Known rows, with every step that occurs:
gisik -> tapeva: [  6.3  10.4 -18.4 -16.4  35.1  12.9   6.5  -0.2  20.1   5.7  31.8  -1.1
  -3.7  -2.6  16.5   0.4 -17.0  11.1  10.4  -0.2   9.2  20.9  -6.3  11.8]
gisik -> gibo -> midok -> gesas -> posa: [-12.6  19.7  -2.4   7.3  -1.7   6.6   9.8 -32.1   3.3   9.0 -36.6  20.1
  28.6   7.3 -14.9  38.5   7.0 -10.8  27.3  -7.1  -6.3  -6.9  -4.9  -8.9]
tozar -> gisik -> tetu -> midok -> gesas -> posa: [ -2.8   9.8 -22.5  33.7   5.8   5.0 -11.0 -48.2  23.8   3.5 -22.4   1.6
  24.9  19.1   1.4   5.5   5.4   6.4   8.5 -11.7  23.4 -10.3  20.7 -18.2]
tetu -> gisik: [-14.4  -6.7  -8.7  22.3  16.1  16.6  10.0 -23.9  15.6 -19.3  -2.3 -26.4
  18.1  10.8  10.2  -0.4 -11.1  17.7  15.2  -5.8   5.4   4.9  -2.7  -2.5]
tozar -> gisik -> gibo -> midok: [-13.8   9.2 -20.7  30.4  22.5  -0.6  15.3 -39.8  33.0 -10.5 -26.2  -8.4
  46.2  16.5   8.2  11.0   5.7  -0.6  11.8 -12.2  -6.2 -29.4  21.8   2.2]
posa -> bomogi: [ -7.9   2.0  -8.5   3.4 -17.2   5.2   2.4 -14.2  -5.8 -15.7  -4.5  27.0
   9.0   0.9 -12.8  25.9  -7.3 -11.6  -2.5   8.5   3.4   5.2   7.9  13.4]
tapeva -> gisik -> tetu -> midok: [ -1.7  11.2 -22.0  11.6 -13.2  -8.8   1.8 -37.6  23.9  -0.9 -11.8 -14.4
  -0.5  11.5   2.3 -23.7  19.1   5.1  14.9  -7.0  20.1 -16.3   6.6   0.5]
midok -> gesas: [  5.9 -10.9  26.7   5.3  16.5  11.5  14.6 -19.0 -10.3   6.4 -19.6  20.0
   3.7   9.9  -5.4   2.7  13.3  -2.9  12.9  -2.4 -11.9  22.8  10.6 -16.9]
gibo -> midok -> gesas: [  2.4  12.0  20.5 -11.4  -3.9   0.8   8.3 -15.4  -8.5   6.6 -15.4  28.8
   2.6  14.0   3.0  15.4  -2.3  -5.3  -3.0   3.9   2.4 -15.2  17.4   6.1]
gisik -> tapeva -> midok -> bomogi -> posa: [  9.9  26.3  -6.4 -14.3  10.9  21.0  27.8  -0.1   6.5  15.9  23.8  25.6
  14.0 -10.6   3.9  27.0 -24.4  -2.7   7.2   6.6  14.7  15.5  -6.1  12.3]
tozar -> gisik -> tetu: [ -8.6  -0.6 -25.8  27.9  28.2  -6.7  -6.7 -37.1  27.0   2.2 -11.6  -0.5
  23.0  19.4  14.7 -10.0   8.5   4.0  13.9 -15.2  14.4 -15.6  22.4 -10.4]
tapeva -> gisik -> gibo -> midok -> gesas -> posa -> bomogi: [ -4.0   7.1  -8.0  16.3  -4.9  -5.3  24.1 -53.9  20.7 -15.6 -39.4 -11.2
  34.4  15.4 -11.9  20.1  21.7  -2.3  40.2  -9.2   1.6  -7.5   2.2   8.0]
gesas -> midok -> bomogi: [-13.4  31.8   9.8   2.6 -28.8  -6.0 -10.7  -7.9 -15.3  26.7 -19.2  43.6
   8.8  -7.0  -4.1  20.7 -17.9  -7.7 -12.8  16.3  20.2 -17.6  -5.0  17.3]
gibo -> gisik -> tetu -> midok -> tapeva: [-15.2  -6.0 -23.0   9.0  -1.4   4.7 -26.9 -46.6  27.3  10.8   0.1   2.2
  -5.9   8.9  12.9 -15.8  16.4  -3.1  19.3 -16.0  20.0   6.5   3.0   3.3]
midok -> gibo -> gisik: [-20.1 -15.0  -9.0  17.7  30.9  19.9 -11.4 -27.8  16.3   9.3 -28.0 -19.6
  44.0   2.9 -34.8  -9.3  11.7 -15.9  17.2 -11.4  -7.1   1.0   4.5   6.8]
tapeva -> gisik -> tetu: [ -2.4  -1.6 -18.0   9.8   8.1 -16.8   4.1 -36.0  21.7   0.3 -12.2 -14.2
   2.6  15.3   7.7 -24.5  24.9   4.4  31.7 -12.7  15.8  -8.0   4.1  -0.5]
gisik -> tetu: [-12.7   9.8 -21.5   0.3   5.3  -7.5 -21.1 -15.5   1.2  23.5  -1.8  26.8
 -10.4   7.4   3.5  -6.8   6.5  -6.6  17.7  -8.0  19.7  -3.4  -1.6 -15.2]
tapeva -> midok -> bomogi -> posa: [  4.9  22.6  17.4   2.7 -33.9  10.8  30.9   0.6 -19.7  14.8 -11.8  38.0
  24.9 -11.5 -18.6  38.1 -10.3 -19.6  -4.9   9.4   8.2  -7.8   0.7  -0.2]
midok -> bomogi: [-18.5   6.6  14.9   2.3   3.1   3.2   5.4  -9.9 -19.5  -7.5   6.4  44.5
  12.0 -12.6 -29.6  14.1  -9.7  -0.4   2.6  11.7  -8.7  12.8  -1.9   0.6]
bomogi -> posa: [ 17.0   7.3  -0.3 -21.4  -2.3  20.9  19.9  -9.9  -1.1  15.8  -2.5 -11.4
  18.2  -5.6 -22.9  39.3  -4.2   0.2  13.9   2.7   9.0   7.1 -11.2 -16.8]
gisik -> gibo -> midok -> tapeva: [-24.9  19.8  -6.8  -4.1   9.6   6.4  16.1 -21.5   8.4  12.1 -10.7  14.9
  15.0  -0.2  -6.4  24.1   2.7  -4.1  26.4  -0.9  -7.7   1.6 -10.4  12.0]
gibo -> gisik -> tapeva -> midok: [  7.1  -8.0 -18.6   5.4  14.7   7.1  -1.6 -26.7  36.7  -0.2   8.6 -10.2
  11.4   7.6  33.8  -7.6   4.6  -7.5  16.0 -18.2  12.0   2.9   6.1  19.2]
tozar -> gisik -> tapeva -> midok: [  8.8   7.3 -20.2  21.8  32.3   7.5  20.8 -19.8  37.0  -5.1   5.1 -13.2
  31.8  12.9  30.5  -0.2  -8.7   6.9   2.3  -9.2  12.3  -8.3  22.8  12.7]
tetu -> midok -> tapeva: [ -7.9  20.5   1.2  -6.1 -26.7  23.7   3.3  -5.4   1.9   8.2  17.6  -1.3
 -17.9 -11.6 -11.1   2.7 -10.7  14.4 -16.9  15.9  11.0  20.2  -6.1  15.1]
gesas -> posa -> bomogi: [  4.7   7.8 -11.9   6.3 -33.1   3.1 -20.2 -20.7  -9.9  -9.9 -15.9   4.8
  17.4   0.1 -27.1  58.1 -10.5   0.1  18.9   2.2  28.3  19.7 -16.7   0.5]
gisik -> tetu -> midok: [-11.8  26.6 -27.0   3.2 -25.1   4.2 -24.3 -18.0   4.5  22.7  -1.7  26.7
 -15.6   1.6  -3.9  -5.3  -2.3  -5.8  -5.9  -0.1  25.8 -14.7   1.8 -14.2]
tetu -> gisik -> tapeva -> midok: [ -5.3   7.6 -18.4  17.1  24.2  24.4  23.4 -17.7  26.8 -10.2  13.2 -21.4
  19.2   8.8  28.4   4.1 -23.6  15.3  15.6  -5.5  16.8   9.3  -3.6  10.1]
gesas -> posa: [  9.8   6.6  -6.0   4.9 -20.8  -0.3 -22.2 -10.8  -6.1   1.6 -12.9 -14.3
  10.8  -0.2 -18.2  39.0  -5.3   8.5  20.6  -3.5  25.6  16.0 -22.8  -8.9]

Rows:
[-26.5   0.0 -19.0  32.1  22.4  20.0  18.1 -36.4  23.3 -17.1 -16.7 -23.0
  34.4   9.1   2.7   9.1  -3.7   9.9  30.9 -11.1  -6.7   3.9  -9.3  -9.0] : tetu -> gisik -> gibo
[-13.8  -6.6   1.8  -7.8  29.0  -1.6  16.0 -28.3  12.3  13.2  16.3 -10.9
 -12.8   5.7   2.5 -16.9  19.0  20.4  46.8  -1.8  15.1  45.9 -12.9  19.1] : midok -> tapeva -> gisik -> tetu
[  4.8  16.0  14.4  -8.0 -20.3   3.2  -1.7 -25.5 -13.5   1.9 -23.5  31.0
  10.1  14.3  -9.7  44.2  -7.6  -5.1   6.3   5.0  16.6  -5.3   9.5   6.0] : gibo -> midok -> gesas -> posa -> bomogi
[-24.7   8.9 -14.3  28.7   7.5  23.0  15.7 -52.4  15.1 -18.9 -30.6  -4.4
  42.2  16.4  -6.2  39.8  -9.0   6.1  35.3  -7.8   4.5   3.7  -5.2  -4.4] : tetu -> gisik -> gibo -> midok -> gesas -> posa -> bomogi
[ -7.3  12.0  10.2 -20.5   2.4  -5.6  16.2 -16.9   6.8   3.6   9.7  -2.9
  -6.2   8.8   8.7   4.2  -0.8  13.1  14.9   7.5  15.1   2.5   1.5  35.6] : gibo -> midok -> tapeva -> gisik
[-10.7  15.6  11.6 -24.7   0.5   0.7   6.2  -4.3  -3.5  11.7  15.2  14.1
 -11.5   3.7   5.6  14.3 -10.9   8.8   5.8  11.2  14.3   5.5  -0.8  30.7] : gibo -> midok -> tapeva
[ -7.4 -10.8  11.6  -8.2  26.4   2.1  25.9 -20.7  11.5   1.9  16.9 -24.5
  -8.1   2.0   1.4 -13.5  16.1  23.4  38.0   1.7   5.0  48.0 -12.4  25.9] : midok -> tapeva -> gisik
[ -6.1  12.6 -13.3  10.1  24.0  32.8  31.9 -25.3  19.6  -6.9  15.3  -9.0
  29.9   2.9  10.3  22.7 -27.9  16.1  21.2  -0.6  17.3  16.4  -7.9   4.5] : tetu -> gisik -> tapeva -> midok -> bomogi -> posa
[ -5.9  -1.1 -13.1  19.3  10.0  -7.7  26.8 -38.1  28.9 -13.6 -25.7 -29.3
  26.7   8.5  -2.3 -10.3  27.6   1.3  35.3 -13.4  -9.9  -7.1  -1.3   3.8] : tapeva -> gisik -> gibo
[  6.2  -3.0 -12.9  -1.1  14.8  15.4   7.1 -33.9  30.6   2.6  10.1   0.6
  21.8   1.2  16.0  11.2   0.3  -8.4  21.2 -13.4  12.6   9.7   1.4  13.2] : gibo -> gisik -> tapeva -> midok -> bomogi -> posa
[-12.1  25.0 -10.4  11.5 -25.3  31.5  -6.4  -7.1   2.8  10.0 -15.9  -5.7
  19.4 -11.2 -42.6   2.1 -12.5  -6.2 -29.5  12.6   2.9 -14.8   5.1   3.5] : tetu -> midok -> gibo
[-27.7  26.6  -6.2   4.4  -0.9   2.7  12.1 -24.6   0.8   2.1 -19.7  36.9
  29.1  -4.1 -20.7  30.2  -2.5 -12.9  15.4   1.2 -14.3 -17.5  -3.7   2.8] : gisik -> gibo -> midok -> bomogi
[ -4.7   4.5  -2.9  14.1   8.6  -6.7  31.2 -45.5  24.6 -10.5 -33.2 -16.1
  27.6  15.4  -1.6  -3.3  26.1  -1.4  33.5 -10.9  -8.7 -14.9   7.2   6.5] : tapeva -> gisik -> gibo -> midok -> gesas
[-11.2   0.9 -23.2   7.2  -9.6  10.0 -23.1 -52.8  21.5   9.4  -6.3  13.6
   9.1   4.1  -5.2   2.4  11.5 -10.0  17.1 -14.1  18.4  -4.7   3.7  -8.9] : gibo -> gisik -> tetu -> midok -> bomogi -> posa
[ 16.5  11.0  19.5  18.5 -39.3   7.8  18.0 -10.0 -18.1  11.2 -36.1  28.9
  18.7   6.6  -3.0  39.6   2.8 -21.4   4.6  -0.7  15.2   6.0   6.8  -3.6] : tapeva -> midok -> gesas -> posa -> bomogi
[-10.4  20.2  -5.6   3.3 -21.7  20.1  16.8 -24.0  15.7   1.6   4.8 -15.6
  -5.2  -7.6 -12.7  -2.2   1.9  15.0   0.6   9.4   6.6  17.0  -6.6  16.4] : tetu -> midok -> tapeva -> gisik -> gibo
[-27.5  10.0 -18.1  24.5  14.6  16.7  16.6 -37.4  22.5 -16.0 -18.4 -15.4
  34.0  12.8   6.1  16.0  -9.8   8.6  24.7  -8.8  -1.0 -11.3  -3.6  -0.3] : tetu -> gisik -> gibo -> midok
[ -4.8  17.0  -0.7  -1.2 -25.1  18.4  12.9 -18.1  12.0   0.5  12.4 -17.4
 -13.0  -7.3  -9.1  -7.1  -0.9  18.7  -6.9  12.9  12.1  17.8  -3.8  20.0] : tetu -> midok -> tapeva -> gisik
[  1.8 -14.9 -22.0  -0.3  32.4   8.2 -10.2 -33.3  40.0  -5.5  16.2 -17.0
   7.4   7.5  27.4 -12.0   5.9   1.4  22.3 -18.1   7.7  13.0   2.3  15.3] : gibo -> gisik -> tapeva
[-11.5   8.6 -18.8  19.9  32.9  31.8  23.2 -19.8  26.2  -4.5   4.9 -23.3
  32.4   7.9  12.8   4.0 -23.4  11.1  17.6  -5.4  13.9  10.6  -3.5  11.0] : tetu -> gisik -> tapeva -> midok -> gibo
[-13.0  14.0 -14.5  17.4 -21.7  30.3 -13.4 -22.9  15.7   5.1 -19.4 -13.5
  24.2  -6.2 -35.1  -4.2  -3.3  -9.4 -21.0   2.9   3.2 -15.2   8.7   7.1] : tetu -> midok -> gibo -> gisik
[  8.8 -11.4  -9.2   7.0  21.1  10.5   3.6 -33.4  33.4   2.6   2.3  -4.2
  12.9  10.9  32.3  -6.9   9.5  -9.9  20.5 -19.1   7.9  10.6  10.2  13.3] : gibo -> gisik -> tapeva -> midok -> gesas
[-26.3 -10.5 -19.6  18.1  33.6  16.0 -21.6 -35.9  17.2  20.7 -28.9  -5.5
  39.3   6.7 -33.3 -12.9  15.5 -18.9  25.6 -14.9   2.3  -0.9   3.4   0.0] : midok -> gibo -> gisik -> tetu
[ -8.2  23.7 -19.1   8.5 -29.2  11.7 -23.6 -35.6  -5.2  20.4 -17.6  41.6
  -6.8   6.9 -17.2  18.5   0.1  -8.2   6.5   0.2  29.6   3.6   2.3 -20.7] : gisik -> tetu -> midok -> gesas -> posa -> bomogi
[-13.3  11.1  -7.2  12.6   3.3  -9.4  27.9 -42.7  21.4 -15.0 -24.2  -7.3
  30.3   7.8  -9.3   1.1  18.0  -0.3  30.9  -6.1  -7.5 -18.3   3.1  12.4] : tapeva -> gisik -> gibo -> midok -> bomogi
[ -8.1  10.6 -23.3  15.2  -4.6  -1.4   1.5 -39.9  23.1   4.8 -19.5 -17.6
  12.6  10.4 -13.3 -24.1  18.2   1.4  17.3  -6.9  17.0 -15.7   6.7   1.4] : tapeva -> gisik -> tetu -> midok -> gibo
[ -3.7  32.9   1.8  -5.0 -42.7  29.2   8.0 -15.7  -9.7   1.8   3.2  24.6
   9.5 -19.6 -41.9  31.9 -21.2   1.6 -25.2  19.9   6.7  -3.8  -1.9  -6.5] : tetu -> midok -> bomogi -> posa
[ 11.7  -9.1 -11.6   8.6  13.7  10.9  -4.0 -36.9  31.4   2.9  -2.5  -8.6
  15.9  10.6  26.0   6.9   7.6  -6.1  27.7 -20.1  16.6  16.5   1.8   9.9] : gibo -> gisik -> tapeva -> midok -> gesas -> posa
[ -6.9   8.5 -12.2  12.3   2.0 -11.3  25.9 -39.4  28.1 -12.6 -26.4 -22.1
  26.3  12.3   1.1  -3.6  21.7  -0.4  28.9 -10.0  -4.7 -22.6   3.7  12.1] : tapeva -> gisik -> gibo -> midok
[ -7.9  13.0 -16.9  13.1 -12.6  -7.7   3.9 -41.6  17.5  -2.9  -9.7   0.1
   3.1   6.9  -8.2 -18.8  15.3   5.1  16.1  -2.9  16.9 -12.2   6.0   1.3] : tapeva -> gisik -> tetu -> midok -> bomogi
[-11.1  -3.4 -27.7  13.9  -9.9   1.4 -31.3 -45.3  28.9   6.5  -7.9   2.3
  -0.5  10.7  13.1 -15.7  16.5  -9.8  11.0 -18.1  18.3 -11.5   7.8  -3.3] : gibo -> gisik -> tetu -> midok
[  2.8   7.6 -21.2  25.6  41.3  14.6  20.6 -21.9  36.7   0.2  -3.0 -15.5
  44.7  11.0  14.4  -1.1  -8.6   2.8   4.6  -9.1   9.9  -7.8  23.1  13.3] : tozar -> gisik -> tapeva -> midok -> gibo
